Known rows, with every way that one mark hangs from another
J182[J11[J659] J131]: [-3.23 -1.02  4.11 -0.54 -1.55  0.13  1.41 -1.37  1.08 -1.00  5.48 -0.13
  2.05  0.13 -1.89 -2.02  0.27  0.20 -1.93  2.34 -1.46  2.71  0.20 -0.33]
J182[J11 J131[J265[J306 J659] J905]]: [-1.27 -1.63  3.22 -4.18 -0.97 -0.27  2.30  1.57  2.72 -0.44  3.54  0.07
  1.77 -0.07 -0.19  0.55  0.10  2.49 -0.72 -0.29 -1.38  3.48  1.69 -0.61]
J265[J659 J905]: [-0.06 -0.39  2.12 -2.38  0.29 -0.91  1.07  2.55  2.26  1.35 -3.54  1.49
 -0.39 -0.93  0.46 -0.06 -0.37  3.20 -0.75  0.66 -1.38  0.35  0.75 -0.71]
J905[J131 J265[J182[J11] J306]]: [ 0.44  0.41  3.57  0.16  0.31  0.05  2.16 -1.68  0.47 -0.68 -0.39 -2.57
  0.59 -0.57 -1.13  1.83  0.01 -0.02 -1.33  1.68 -3.22  2.79  1.98 -0.50]
J182[J11 J131]: [-1.69 -1.36  4.10 -0.92 -1.35  0.14  1.58 -0.73  0.56 -0.74  3.68 -0.50
  1.43 -0.01 -1.84 -1.23 -0.04  1.28 -1.48  1.44 -0.91  2.07 -0.53  0.10]
J659[J11[J182[J265[J306 J905]]]]: [ 0.02 -0.84  4.56 -0.70 -0.23  1.50  0.35  1.30  2.40  0.75  1.77 -1.59
 -0.13 -0.62 -1.38 -0.71 -1.56  5.38 -1.66  0.98 -1.35  0.13 -0.09 -0.54]
J131[J182[J265] J905]: [ 0.31 -1.83 -0.65 -3.82 -0.89  0.56  0.50 -0.98  1.17  0.78  4.03 -1.40
  0.94 -0.27 -0.39  2.18  0.17  2.59 -0.65 -0.03 -1.01  0.25 -0.44 -0.56]
J265[J182[J131] J905]: [ 0.22 -1.78  4.20 -2.01 -0.37  0.28  1.67  0.25  0.55 -0.33 -1.62 -0.67
 -0.60 -0.83 -1.41 -0.01 -0.55  2.26 -0.33  2.19 -1.93  0.52 -0.87  0.93]
J659[J11]: [ 0.73 -0.29  2.47 -0.29 -0.21  0.39  0.74  0.58  1.80  0.69  0.95 -0.44
  0.33 -0.49 -0.94  0.59 -0.63  4.12 -1.49  0.93 -0.42  1.42 -0.25 -0.79]
J182[J11]: [-0.10 -0.92  2.76 -0.81 -0.63  0.09  0.83 -0.04  1.52  0.15  1.65 -0.56
  0.61 -0.44 -1.07  0.29  0.25  1.96 -1.59  0.67 -0.14  1.54  0.58 -0.31]
J659[J11[J182[J131[J265[J306]]]]]: [-0.91 -1.03  4.73 -2.01 -0.36  1.31  1.16  1.29  1.48 -0.34  3.69 -1.10
  0.74 -0.44 -1.45 -0.75 -1.04  4.46 -1.61  0.87 -1.60  2.48 -0.82 -0.54]
J905[J131[J182] J265[J306]]: [ 0.31  1.15  0.66 -2.00  0.33 -0.05  1.58 -2.36 -0.08 -0.31  0.80 -2.41
  1.03 -0.48 -0.60  2.45  0.34  0.43 -1.37  0.93 -3.39  1.65  1.10 -1.14]
J11[J182[J131[J905] J265[J306]] J659]: [-4.60 -1.75  2.49 -1.25 -0.93  0.60 -0.03 -0.89  0.94 -0.40  6.40 -0.96
  1.45  0.03 -1.06 -3.02 -0.83  1.31 -1.62  0.44 -3.05  1.58 -0.26 -1.13]
J905[J265]: [-0.52 -0.33 -0.94  1.33 -0.08 -0.15  0.81 -1.08 -0.86  1.09 -0.79 -0.23
  0.09 -0.23  0.01  1.03  1.06  1.31 -1.43  0.21 -1.65  0.51  0.57 -1.50]
J182[J11 J265[J131 J659]]: [-2.78 -0.80  3.61  1.19 -0.47  0.02  1.74  1.80  1.83  0.17  0.47  0.02
  1.15  0.12 -0.80 -1.94 -2.18  1.03 -1.25  0.67 -2.05  2.45  0.72 -1.40]
J131[J182 J905]: [ 1.40 -1.40 -0.45 -5.35 -0.98  0.15  0.72 -0.56  1.22  0.54  3.26 -0.75
  0.76 -0.65 -0.42  3.14  0.50  2.92 -0.54  0.58 -0.50  1.17 -0.13 -0.09]
J11[J182[J131[J265 J905]] J659]: [-4.17 -2.41  2.48 -2.78 -1.48  0.89  0.48 -0.20  0.53 -0.52  7.21 -0.06
  1.88  0.02 -1.21 -1.50  0.02  0.70 -1.61  1.22 -2.24  3.45 -0.15 -0.69]
J11[J182 J659]: [-3.29 -1.05  2.51 -0.94 -0.46  0.51 -0.32 -0.22  0.53 -0.06  4.17 -0.03
  0.79 -0.55 -1.10 -2.09 -0.05  0.92 -2.15  1.37 -1.93  2.22 -0.47 -0.95]
J131[J265[J182[J11]]]: [ 0.05 -1.92  2.66 -1.92  0.25  0.75  1.64  1.02  1.36 -0.38  0.71 -1.07
  0.29 -0.63 -0.43  1.58  0.73  1.39 -1.03 -0.01 -1.07  3.07  0.34 -0.43]
J131[J182 J905[J265[J306]]]: [ 1.71 -0.44 -1.41 -4.45 -0.62  0.09  1.20 -1.09  0.88  0.72  1.95 -1.21
  0.52 -0.63  0.13  3.96  1.14  3.22 -0.66  0.41 -1.54  0.59  1.39 -0.76]
J131[J182 J265]: [ 0.09 -1.17 -0.23 -4.66  0.26  0.80  1.19  0.26  0.78 -0.12  2.33 -1.02
  0.86 -0.61 -0.01  2.43  1.15  1.83 -1.07 -0.52 -1.30  1.92 -0.62 -0.97]
J265[J131[J905] J306 J659]: [-0.62  0.49  0.41 -2.93  0.49 -1.78  1.52  3.32  2.71  0.30 -3.68  1.08
  0.12 -0.63  1.15  0.23 -2.86  3.07  0.18 -1.14 -2.58  3.02  2.22 -1.76]
J182[J265[J131 J306 J659[J11]]]: [-1.82  0.54  2.23  0.78  0.85 -0.37  1.39  2.53  2.49  0.42 -2.12 -0.21
  0.30 -0.25  0.31 -1.78 -3.06  3.36 -0.84 -0.75 -3.01  1.65  0.67 -2.31]
J131[J265[J182 J659]]: [-0.75 -1.42  1.79 -2.36  1.24 -0.27  1.88  2.63  1.31  0.12 -1.63  0.61
  0.07 -0.89  0.83  0.83  0.55  1.43 -0.68 -0.66 -2.12  3.44 -0.28 -1.26]

Rows
[-0.55 -0.78  0.64 -5.17  0.66  0.18  1.84  1.87  1.42  0.12  1.34  0.33
  1.02 -0.80  0.63  1.75  1.08  1.90 -1.04 -0.26 -1.86  2.81 -0.59 -1.38] | J131[J182 J265[J659]]
[-3.73 -0.82  2.83  2.10 -1.15  0.67  0.95 -0.44  1.78 -0.34  3.16 -1.00
  1.60  0.45 -1.49 -2.10 -1.81 -0.11 -1.78  1.36 -2.04  2.19  1.42 -1.45] | J182[J11[J659] J265[J131]]
[ 0.34 -0.79  4.70 -1.90 -0.42 -0.18  2.89  3.65  2.53  0.05 -1.71  0.92
  0.31 -0.74 -0.77  0.92 -3.15  3.38  0.02  2.80 -2.20  4.93  0.64 -0.38] | J265[J131[J905] J182 J659[J11]]
[-1.57 -0.61  2.16  0.99  0.44 -0.01  0.91  1.45  1.85  1.18  0.47  0.24
  0.58 -0.24  0.07 -1.42 -0.88  2.96 -1.45 -0.21 -1.80  0.94 -0.68 -1.85] | J182[J265[J659[J11]]]
[-0.82  0.17  3.72 -2.83  0.15  0.07  1.61 -0.78  1.92 -0.64  3.01 -2.07
  1.74 -0.45 -1.10  0.40 -0.76  0.48 -1.48  0.90 -2.72  2.39  0.25 -0.70] | J905[J131[J182[J11 J265[J306 J659]]]]
[-0.55  0.64  3.63  0.39  0.15  0.02  2.07 -2.12  0.85 -0.88  0.75 -2.37
  0.99 -0.49 -1.16  1.32  0.21 -0.68 -1.63  2.28 -3.58  3.19  2.47 -0.79] | J905[J131 J265[J182[J11[J659]] J306]]
[-1.25 -1.33  3.58  0.91 -1.26  0.99  1.15  0.71  2.05  0.31  0.06 -1.46
  0.48  0.20 -1.63 -0.73 -2.36  1.97 -1.06  1.34 -1.33  0.30  1.68 -0.38] | J182[J11 J265[J131 J905]]
[-0.39  0.33  1.47  1.04  0.01 -0.16  1.82  0.92  0.63  1.39 -0.84  0.91
  0.47 -0.42  0.14  0.65  0.54  2.80 -1.63  1.45 -1.92  1.79  0.73 -1.79] | J905[J265[J659[J11]]]
[ 1.00 -2.80  1.71 -3.63 -0.68  0.69  1.56  1.10  2.21  0.13  2.25 -1.03
  0.60 -0.45 -0.25  3.30  0.66  2.19 -0.40 -0.07 -0.43  3.31  1.57 -0.05] | J131[J265[J182[J11]] J905]
[ 0.97  1.05  4.72 -5.40  0.48 -0.74  1.99  1.70  3.86 -0.06 -1.80 -0.70
  0.50 -1.19 -0.21  1.21 -0.92  2.93 -0.84  1.40 -2.61  1.43  2.13 -0.22] | J265[J306 J659 J905[J131[J182[J11]]]]
[-1.32 -1.65  5.59 -0.32 -1.20  1.82  0.83  0.62  1.18  0.36  3.99 -1.23
  0.65 -0.16 -2.28 -1.73 -1.61  4.36 -1.71  2.19 -1.52  0.68 -1.32 -0.02] | J659[J11[J182[J131 J265[J905]]]]
[-0.14 -2.01  1.96 -4.06 -0.56  0.50  1.34  3.20  2.84  1.11  2.84  0.70
  1.06 -0.42  0.35  1.89 -0.22  4.05 -0.84 -0.17 -0.85  3.70  1.15 -1.08] | J131[J265[J659[J11[J182]]] J905]
[-3.01 -1.94  3.80  1.05 -1.23  0.71  1.30 -1.22  0.48 -0.42  4.67 -1.32
  1.60  0.46 -1.82 -2.38 -0.49  0.90 -1.61  0.65 -1.56  0.92 -0.89 -0.49] | J182[J11 J131 J265]
[-3.77 -1.32  3.78 -1.01  0.30  0.19  0.72  1.18  0.21 -0.19  2.54 -0.34
  0.58 -0.41 -0.59 -3.61 -1.22  2.17 -1.39 -0.46 -3.22  1.30 -1.89 -1.16] | J11[J182[J131 J265[J306 J659]]]
[-2.45 -1.15  0.30  0.25 -0.20 -0.56  1.00  1.79  1.31  0.92 -0.71  0.51
  0.70  0.13  0.31 -1.03 -2.47  1.47 -0.41 -0.71 -2.39  1.85  0.45 -1.83] | J182[J265[J131[J905] J659]]
[-1.67 -0.72  2.24 -0.15  0.26 -0.31  0.79  0.75  1.82  1.08 -1.21 -0.39
  0.49 -0.22 -0.09 -1.02 -1.25  1.22 -1.01  0.05 -2.58  0.24  0.41 -1.13] | J182[J265[J659 J905[J131]]]
[-0.75  1.23  3.79 -0.27  0.42 -0.12  1.96  0.39  1.17  0.30  0.28 -0.88
  1.06 -0.53 -0.52  0.38 -0.84  1.88 -1.77  1.61 -3.62  3.18  1.54 -1.57] | J905[J131 J265[J306 J659[J11[J182]]]]
[ 1.26  0.54  3.33 -4.45 -0.52  0.35  1.78  1.50  2.98 -0.64 -2.39 -1.62
 -0.16 -0.85 -1.13  1.52 -2.44  3.81 -0.37  1.64 -1.92  0.70  2.39  0.06] | J265[J131[J182[J11]] J306 J905]
[ 1.38 -0.58  0.70 -4.05 -1.17  0.39  2.06  0.20  1.38  1.19  3.01  0.13
  1.17 -0.56 -0.25  3.57  0.92  3.66 -0.97  2.35 -1.31  1.90  0.86 -0.72] | J131[J182 J905[J265[J659[J11]]]]
[-2.32 -1.19  4.29  0.06 -0.61  0.36  1.71  1.25  1.73  0.73  1.07  0.21
  0.89  0.05 -0.93 -2.40 -1.42  3.28 -1.08  1.35 -2.41  0.20 -0.86 -0.83] | J182[J131 J265[J659[J11] J905]]
[-1.71 -1.81  2.81 -1.13 -1.23  0.23  1.17 -0.85  1.99 -0.25  4.57 -1.74
  1.43  0.32 -1.02 -0.89 -0.73  2.46 -0.91 -0.56 -1.55  0.70  0.89 -0.54] | J182[J11 J131[J905] J265[J306]]
[ 0.45 -0.39  1.86 -3.36 -0.88  0.53  1.42  1.03  1.21 -0.03 -2.05 -0.73
 -0.08 -0.56 -1.29  1.33 -2.31  2.58 -0.34  2.16 -1.75  0.73  0.66  0.08] | J265[J131[J182] J905]
[ 0.22 -0.25  3.67 -3.92 -0.03  0.50  1.64  0.97  3.09  0.20  1.23 -1.16
  0.56 -0.86 -0.49  0.61  0.00  3.46 -1.24  1.03 -1.79 -0.04  0.70 -0.52] | J131[J182[J11 J265[J306 J659 J905]]]
[-4.80 -1.83  3.08 -1.67 -0.82  0.94  0.53 -0.24  0.01 -0.86  6.16 -0.11
  1.67 -0.09 -1.34 -2.64  0.10  0.18 -2.02  1.26 -2.63  3.29 -0.92 -0.93] | J11[J182[J131[J265]] J659]
[ 0.08 -0.26  3.49 -3.24 -0.66  0.39  1.41 -1.73  1.05 -0.84  3.82 -2.12
  1.76 -0.42 -1.95  1.49 -0.32  0.12 -1.54  1.99 -1.62  2.82 -0.06  0.17] | J905[J131[J182[J11]]]
[-0.39 -1.23  3.52 -1.79  0.14  0.45  1.66 -0.38  1.13 -0.87  1.61 -2.04
  1.23 -0.34 -1.19  1.57 -0.33 -0.59 -1.12  0.59 -2.07  4.08  0.62 -0.22] | J905[J131[J265[J182[J11]]]]
[-0.03 -0.97 -1.03 -1.20 -0.66 -0.77  1.12  0.46  0.72  1.67  0.01  0.95
  0.51 -0.26  0.70  2.03  0.70  2.26 -0.73  0.16 -1.31  1.56  1.58 -1.36] | J131[J905[J265[J659]]]
[ 0.88 -0.60 -1.90 -1.41 -0.38 -0.61  0.57 -0.52  0.92  1.26 -0.30 -0.55
  0.01 -0.33  0.66  2.64  0.58  2.96 -0.61 -0.88 -1.27  0.49  2.21 -1.30] | J131[J905[J265[J306]]]
[-0.55  0.59  3.81 -2.69 -0.27  0.07  2.62  2.91  2.01 -0.12 -0.22  0.80
  1.06 -0.64 -0.88  0.16 -2.60  3.26 -0.90  2.71 -2.29  3.86 -0.31 -1.06] | J265[J131[J182] J659[J11]]
[-2.36 -1.50  4.23 -1.02 -0.18  0.68  0.36  1.24  0.95  0.69  1.42 -0.68
  0.42 -0.47 -1.05 -1.95 -1.48  1.71 -1.50  0.86 -2.60  1.00 -0.66 -0.53] | J11[J182[J265[J659 J905[J131]]]]
[-1.88  0.34  0.23  1.37 -0.03 -0.69  1.99  1.26 -0.46  0.79 -2.95  1.16
  0.44 -0.15  0.23 -0.04 -0.99  0.81 -1.00  1.03 -2.91  2.54  1.11 -1.99] | J905[J265[J131 J659]]
